Known rows, with every way that one mark hangs from another:
K_827[K_497[K_107[K_188[K_129]]]]: [ 0.13  0.33  0.19  0.07  0.34  0.10  0.08  0.11 -0.17  0.04  0.21  0.08
 -0.19 -0.19 -0.13 -0.29  0.18 -0.07 -0.02 -0.03 -0.09 -0.29 -0.27  0.16
  0.35]
K_4[K_610[K_129[K_188[K_107 K_489]]]]: [-0.23  0.33 -0.10  0.05  0.36  0.32  0.01  0.04  0.14  0.06  0.20  0.05
  0.16  0.04  0.18 -0.06 -0.12 -0.08  0.00 -0.06  0.04  0.13 -0.09 -0.02
  0.32]
K_610[K_4 K_129[K_188[K_451 K_489]]]: [-0.19  0.25 -0.19  0.03  0.38  0.26 -0.03  0.02  0.05  0.08  0.17  0.02
  0.04  0.09  0.15 -0.06 -0.11 -0.01  0.05 -0.16  0.07  0.08 -0.03 -0.04
  0.26]
K_497[K_107[K_188] K_827]: [ 0.11  0.41  0.17  0.03  0.25  0.20  0.11  0.15 -0.09 -0.04  0.29  0.05
 -0.15 -0.22 -0.12 -0.25  0.21 -0.08 -0.02  0.01 -0.07 -0.27 -0.17  0.19
  0.39]
K_827[K_497[K_107[K_188[K_489]]]]: [ 0.12  0.35  0.14  0.05  0.36  0.15  0.09  0.12 -0.12 -0.05  0.17  0.03
 -0.21 -0.17 -0.09 -0.29  0.18 -0.03  0.00 -0.03 -0.09 -0.21 -0.21  0.23
  0.39]
K_107[K_188]: [ 0.03  0.30 -0.05  0.00  0.06  0.17  0.07  0.10 -0.10 -0.05  0.10  0.06
 -0.01 -0.16 -0.10 -0.24  0.06 -0.15 -0.05  0.05 -0.04 -0.08 -0.27  0.05
  0.29]
K_4[K_610[K_129[K_188[K_451 K_489]]]]: [-0.21  0.26 -0.16  0.07  0.35  0.26  0.03  0.07  0.11  0.09  0.14  0.01
  0.08  0.09  0.22 -0.06 -0.17 -0.06 -0.01 -0.09  0.06  0.12 -0.06 -0.03
  0.27]
K_497[K_107[K_188[K_129[K_610] K_451 K_489]] K_827]: [ 0.09  0.37 -0.10  0.20  0.58  0.17  0.14  0.07 -0.21 -0.03  0.23 -0.06
 -0.29 -0.10 -0.08 -0.26  0.11  0.01 -0.02 -0.05 -0.05 -0.28  0.05  0.29
  0.39]
K_104[K_4[K_610[K_129[K_188[K_451 K_489]]]]]: [-0.24  0.18 -0.12  0.02  0.31  0.27 -0.01  0.09  0.20  0.12  0.10 -0.01
  0.14  0.13  0.26  0.00 -0.18  0.00 -0.03 -0.01  0.05  0.10 -0.02 -0.03
  0.32]
K_497[K_107[K_188[K_451 K_489]] K_827]: [ 0.15  0.40  0.00  0.18  0.47  0.18  0.16  0.14 -0.08 -0.10  0.20 -0.09
 -0.27 -0.15 -0.07 -0.27  0.18  0.04  0.03  0.03 -0.06 -0.23 -0.03  0.27
  0.45]
K_451[K_188[K_129[K_610] K_489]]: [-0.12  0.26 -0.33  0.16  0.40  0.05  0.05  0.01 -0.17  0.01  0.05  0.02
 -0.04 -0.03 -0.12 -0.28 -0.16 -0.04 -0.06 -0.04 -0.02 -0.02 -0.10  0.14
  0.18]
K_129[K_188[K_107[K_497]] K_610]: [-0.07  0.40  0.01  0.03  0.46  0.27 -0.04  0.03  0.00  0.06  0.35  0.14
  0.05 -0.02  0.02 -0.11  0.13 -0.12  0.11 -0.07  0.04 -0.08 -0.15  0.05
  0.40]
K_497[K_107[K_188[K_129[K_610] K_451]] K_827]: [ 0.11  0.37  0.01  0.15  0.49  0.18  0.14  0.10 -0.19  0.03  0.29  0.01
 -0.23 -0.10 -0.10 -0.23  0.17 -0.02 -0.02 -0.03 -0.04 -0.32 -0.01  0.22
  0.40]
K_107[K_188[K_129 K_451 K_489] K_497[K_827]]: [ 0.12  0.39 -0.14  0.27  0.57  0.13  0.14  0.11 -0.17 -0.12  0.17 -0.12
 -0.28 -0.17 -0.08 -0.28  0.09  0.01  0.04  0.05 -0.07 -0.32  0.06  0.27
  0.40]
K_451[K_188[K_107 K_129 K_489]]: [-0.04  0.33 -0.27  0.30  0.52  0.02  0.08  0.05 -0.06 -0.04  0.05 -0.07
 -0.03 -0.12 -0.16 -0.32 -0.06  0.06  0.01  0.09 -0.04 -0.02 -0.13  0.15
  0.32]
K_188[K_129 K_451 K_489]: [ 0.00  0.25 -0.29  0.23  0.43  0.01 -0.01  0.03 -0.10  0.00 -0.01 -0.08
 -0.08 -0.05 -0.04 -0.28 -0.10 -0.04 -0.07  0.04 -0.01 -0.05 -0.19  0.09
  0.21]
K_610[K_4 K_129[K_188[K_107 K_489]]]: [-0.22  0.33 -0.13  0.01  0.39  0.33 -0.04 -0.01  0.07  0.06  0.26  0.06
  0.13  0.03  0.09 -0.07 -0.06 -0.03  0.05 -0.14  0.05  0.09 -0.05 -0.03
  0.31]
K_188[K_107[K_497] K_129[K_610[K_4]] K_451 K_489]: [-0.04  0.35 -0.31  0.22  0.71  0.24  0.03 -0.07 -0.09 -0.03  0.23  0.00
  0.00  0.05 -0.08 -0.15  0.05  0.09  0.00 -0.04 -0.02 -0.15  0.19  0.18
  0.43]
K_497[K_107 K_827]: [ 0.05  0.41  0.20  0.00  0.24  0.16  0.00  0.11 -0.01  0.02  0.31  0.11
 -0.04 -0.18 -0.11 -0.23  0.17 -0.10 -0.05 -0.01 -0.05 -0.24 -0.26  0.13
  0.30]
K_129[K_188[K_107[K_497[K_827]]] K_610[K_4]]: [-0.12  0.42  0.05 -0.05  0.47  0.34 -0.06  0.02  0.00  0.06  0.47  0.16
  0.06  0.00 -0.01 -0.03  0.18 -0.05  0.10 -0.13  0.03 -0.20  0.01  0.08
  0.42]
K_107[K_188[K_451 K_489] K_497[K_827]]: [ 0.13  0.43 -0.08  0.20  0.48  0.19  0.16  0.14 -0.07 -0.17  0.19 -0.11
 -0.24 -0.15 -0.05 -0.25  0.14  0.02  0.07  0.05 -0.07 -0.27  0.06  0.27
  0.45]
K_188[K_489]: [-0.06  0.29 -0.16  0.02  0.16  0.12 -0.05  0.04 -0.04 -0.05  0.05  0.03
  0.05 -0.11 -0.05 -0.26 -0.07 -0.14 -0.09  0.02 -0.03  0.01 -0.29  0.07
  0.18]

Rows:
[-0.09  0.33 -0.32  0.25  0.56  0.09  0.07  0.00 -0.11 -0.02  0.10 -0.01
 -0.01 -0.03 -0.14 -0.27 -0.09  0.04 -0.02  0.01 -0.03 -0.02 -0.04  0.17
  0.31]	K_451[K_188[K_107 K_129[K_610] K_489]]
[ 0.03  0.48  0.04  0.21  0.47  0.13  0.11  0.14  0.07 -0.07  0.29  0.02
 -0.02 -0.15 -0.17 -0.24  0.16  0.05  0.10  0.09 -0.06 -0.22 -0.05  0.16
  0.46]	K_451[K_188[K_107[K_497[K_827]]]]
[ 0.07  0.28 -0.24  0.17  0.31  0.14  0.13  0.10 -0.09 -0.12  0.00 -0.10
 -0.13 -0.08 -0.03 -0.26  0.02 -0.02 -0.01  0.07 -0.03 -0.04 -0.11  0.15
  0.35]	K_107[K_188[K_451 K_489]]
[ 0.12  0.37 -0.17  0.19  0.42  0.18  0.15  0.11 -0.08 -0.16  0.09 -0.09
 -0.18 -0.12 -0.04 -0.26  0.10  0.01  0.05  0.06 -0.05 -0.14  0.02  0.21
  0.44]	K_107[K_188[K_451 K_489] K_497]
[-0.26  0.27 -0.10 -0.02  0.23  0.28 -0.02  0.05  0.09  0.08  0.16  0.07
  0.13  0.03  0.19 -0.07 -0.19 -0.14 -0.04 -0.11  0.05  0.13 -0.14 -0.05
  0.22]	K_4[K_610[K_129[K_188[K_489]]]]
[-0.26  0.25 -0.07  0.00  0.31  0.32 -0.03  0.05  0.22  0.11  0.17  0.03
  0.22  0.07  0.22  0.00 -0.14 -0.02 -0.03  0.01  0.03  0.10 -0.04 -0.02
  0.37]	K_104[K_4[K_610[K_129[K_188[K_107 K_489]]]]]
[ 0.05  0.50  0.12  0.10  0.37  0.22  0.00  0.08  0.06 -0.05  0.35  0.07
  0.06 -0.17 -0.11 -0.20  0.20 -0.07  0.03  0.08 -0.06 -0.25 -0.13  0.12
  0.42]	K_188[K_107[K_497[K_827]]]
[-0.10  0.36 -0.28  0.20  0.62  0.18  0.08 -0.02 -0.10 -0.04  0.21  0.03
  0.01 -0.02 -0.17 -0.22  0.00  0.09  0.02 -0.04 -0.05 -0.11  0.16  0.20
  0.39]	K_451[K_188[K_107[K_497] K_129[K_610[K_4]] K_489]]
[ 0.11  0.31 -0.01  0.16  0.58  0.14  0.11  0.07 -0.21  0.01  0.18  0.00
 -0.28 -0.05 -0.06 -0.26  0.13  0.02 -0.01 -0.08 -0.07 -0.25 -0.06  0.26
  0.40]	K_827[K_497[K_107[K_188[K_129[K_610] K_451 K_489]]]]
[-0.14  0.30 -0.34  0.18  0.53  0.15  0.06 -0.03 -0.11 -0.01  0.14  0.02
  0.04  0.01 -0.16 -0.22 -0.07  0.07 -0.03 -0.04 -0.02 -0.03  0.07  0.15
  0.32]	K_451[K_188[K_107 K_129[K_610[K_4]] K_489]]
[ 0.03  0.26 -0.23  0.14  0.33  0.14  0.11  0.04 -0.21  0.02  0.10  0.01
 -0.10 -0.03 -0.07 -0.21  0.01 -0.08 -0.06  0.00 -0.01 -0.13 -0.09  0.09
  0.30]	K_107[K_188[K_129[K_610] K_451]]
[-0.19  0.30 -0.11  0.03  0.29  0.22 -0.05  0.04  0.02  0.07  0.15  0.05
  0.03 -0.04  0.14 -0.15 -0.15 -0.16  0.03 -0.12  0.05  0.11 -0.24 -0.02
  0.18]	K_610[K_129[K_188[K_489]]]
[-0.16  0.22 -0.17 -0.09  0.15  0.18 -0.10 -0.06 -0.17  0.11  0.19  0.19
  0.14  0.00 -0.12 -0.14 -0.06 -0.17 -0.16 -0.11 -0.01 -0.10 -0.16 -0.01
  0.13]	K_188[K_129[K_610[K_4]]]
[-0.01  0.41 -0.10  0.17  0.64  0.24  0.02 -0.02 -0.06  0.04  0.38  0.07
  0.01  0.02 -0.11 -0.11  0.16  0.06  0.02 -0.04 -0.02 -0.33  0.17  0.15
  0.45]	K_188[K_107[K_497[K_827]] K_129[K_610[K_4]] K_451]
[-0.18  0.44  0.11  0.03  0.40  0.35  0.02  0.09  0.16  0.08  0.40  0.10
  0.14 -0.02  0.14 -0.02  0.02 -0.08  0.06 -0.06  0.02 -0.09 -0.02  0.00
  0.40]	K_4[K_610[K_129[K_188[K_107[K_497[K_827]]]]]]
[ 0.07  0.44 -0.02  0.08  0.33  0.22  0.10  0.12 -0.11 -0.17  0.22 -0.03
 -0.16 -0.22 -0.09 -0.26  0.11 -0.08  0.02  0.03 -0.08 -0.26 -0.03  0.26
  0.37]	K_107[K_188[K_489] K_497[K_827]]
[ 0.13  0.36  0.23  0.01  0.27  0.15  0.09  0.14 -0.09  0.00  0.23  0.09
 -0.16 -0.17 -0.11 -0.26  0.23 -0.06 -0.01 -0.02 -0.09 -0.25 -0.27  0.16
  0.40]	K_827[K_497[K_107[K_188]]]
[ 0.02  0.35 -0.04  0.20  0.48  0.11  0.00  0.10  0.09  0.07  0.19 -0.02
 -0.01 -0.03  0.05 -0.15  0.11  0.00  0.13  0.05  0.06 -0.02 -0.27 -0.01
  0.41]	K_129[K_188[K_107 K_451]]
[-0.25  0.25  0.03 -0.04  0.23  0.32 -0.03  0.07  0.24  0.16  0.22  0.09
  0.27  0.07  0.19  0.04 -0.08 -0.05 -0.03  0.02  0.04  0.06 -0.09 -0.08
  0.37]	K_104[K_4[K_610[K_129[K_188[K_107]]]]]
[-0.06  0.24 -0.35  0.17  0.47  0.08 -0.02 -0.04 -0.16  0.03  0.05 -0.02
 -0.05  0.04 -0.03 -0.22 -0.13 -0.06 -0.09 -0.04  0.00 -0.05 -0.08  0.11
  0.20]	K_188[K_129[K_610] K_451 K_489]
[ 0.00  0.46  0.14  0.10  0.47  0.19 -0.03  0.11  0.07  0.02  0.37  0.05
 -0.02 -0.15  0.00 -0.16  0.19 -0.07  0.15  0.01  0.01 -0.19 -0.22  0.07
  0.42]	K_129[K_188[K_107[K_497[K_827]]]]
[ 0.05  0.45 -0.04  0.27  0.73  0.16  0.03  0.12  0.08 -0.04  0.27 -0.10
 -0.15 -0.08  0.06 -0.19  0.15  0.07  0.19  0.03  0.02 -0.14 -0.07  0.17
  0.48]	K_129[K_188[K_107[K_497[K_827]] K_451 K_489]]
[ 0.11  0.49  0.05  0.23  0.54  0.18  0.06  0.11  0.10 -0.05  0.32 -0.02
 -0.02 -0.09 -0.07 -0.17  0.23  0.05  0.08  0.10 -0.04 -0.26 -0.03  0.14
  0.51]	K_188[K_107[K_497[K_827]] K_451]
[-0.09  0.35 -0.20  0.12  0.68  0.31 -0.01 -0.01  0.01  0.01  0.29  0.02
 -0.02  0.10  0.05 -0.07  0.11  0.07  0.13 -0.12  0.05 -0.06  0.12  0.12
  0.47]	K_129[K_188[K_107[K_497] K_451 K_489] K_610[K_4]]
[ 0.16  0.40  0.11  0.14  0.38  0.17  0.16  0.17 -0.06 -0.04  0.26 -0.02
 -0.22 -0.16 -0.09 -0.23  0.24  0.01  0.03  0.04 -0.06 -0.29 -0.09  0.20
  0.46]	K_497[K_107[K_188[K_451]] K_827]
[ 0.04  0.40 -0.11  0.27  0.68  0.16  0.02  0.10  0.08 -0.03  0.19 -0.09
 -0.10 -0.05  0.06 -0.19  0.12  0.06  0.17  0.03  0.03 -0.04 -0.11  0.12
  0.47]	K_129[K_188[K_107[K_497] K_451 K_489]]
[-0.19  0.39  0.05  0.03  0.35  0.35  0.02  0.07  0.16  0.08  0.32  0.12
  0.17  0.00  0.15 -0.02  0.00 -0.09  0.04 -0.06  0.03  0.02 -0.06 -0.04
  0.40]	K_4[K_610[K_129[K_188[K_107[K_497]]]]]
[-0.21  0.33 -0.02 -0.03  0.29  0.32 -0.05  0.01  0.09  0.12  0.32  0.13
  0.19  0.02  0.07 -0.04  0.00 -0.06  0.05 -0.12  0.05  0.04 -0.12 -0.09
  0.32]	K_610[K_4 K_129[K_188[K_107]]]
[ 0.09  0.48 -0.09  0.28  0.66  0.18  0.06  0.08  0.08 -0.12  0.25 -0.10
 -0.09 -0.08 -0.04 -0.22  0.16  0.10  0.08  0.09 -0.05 -0.20  0.03  0.22
  0.49]	K_188[K_107[K_497[K_827]] K_451 K_489]
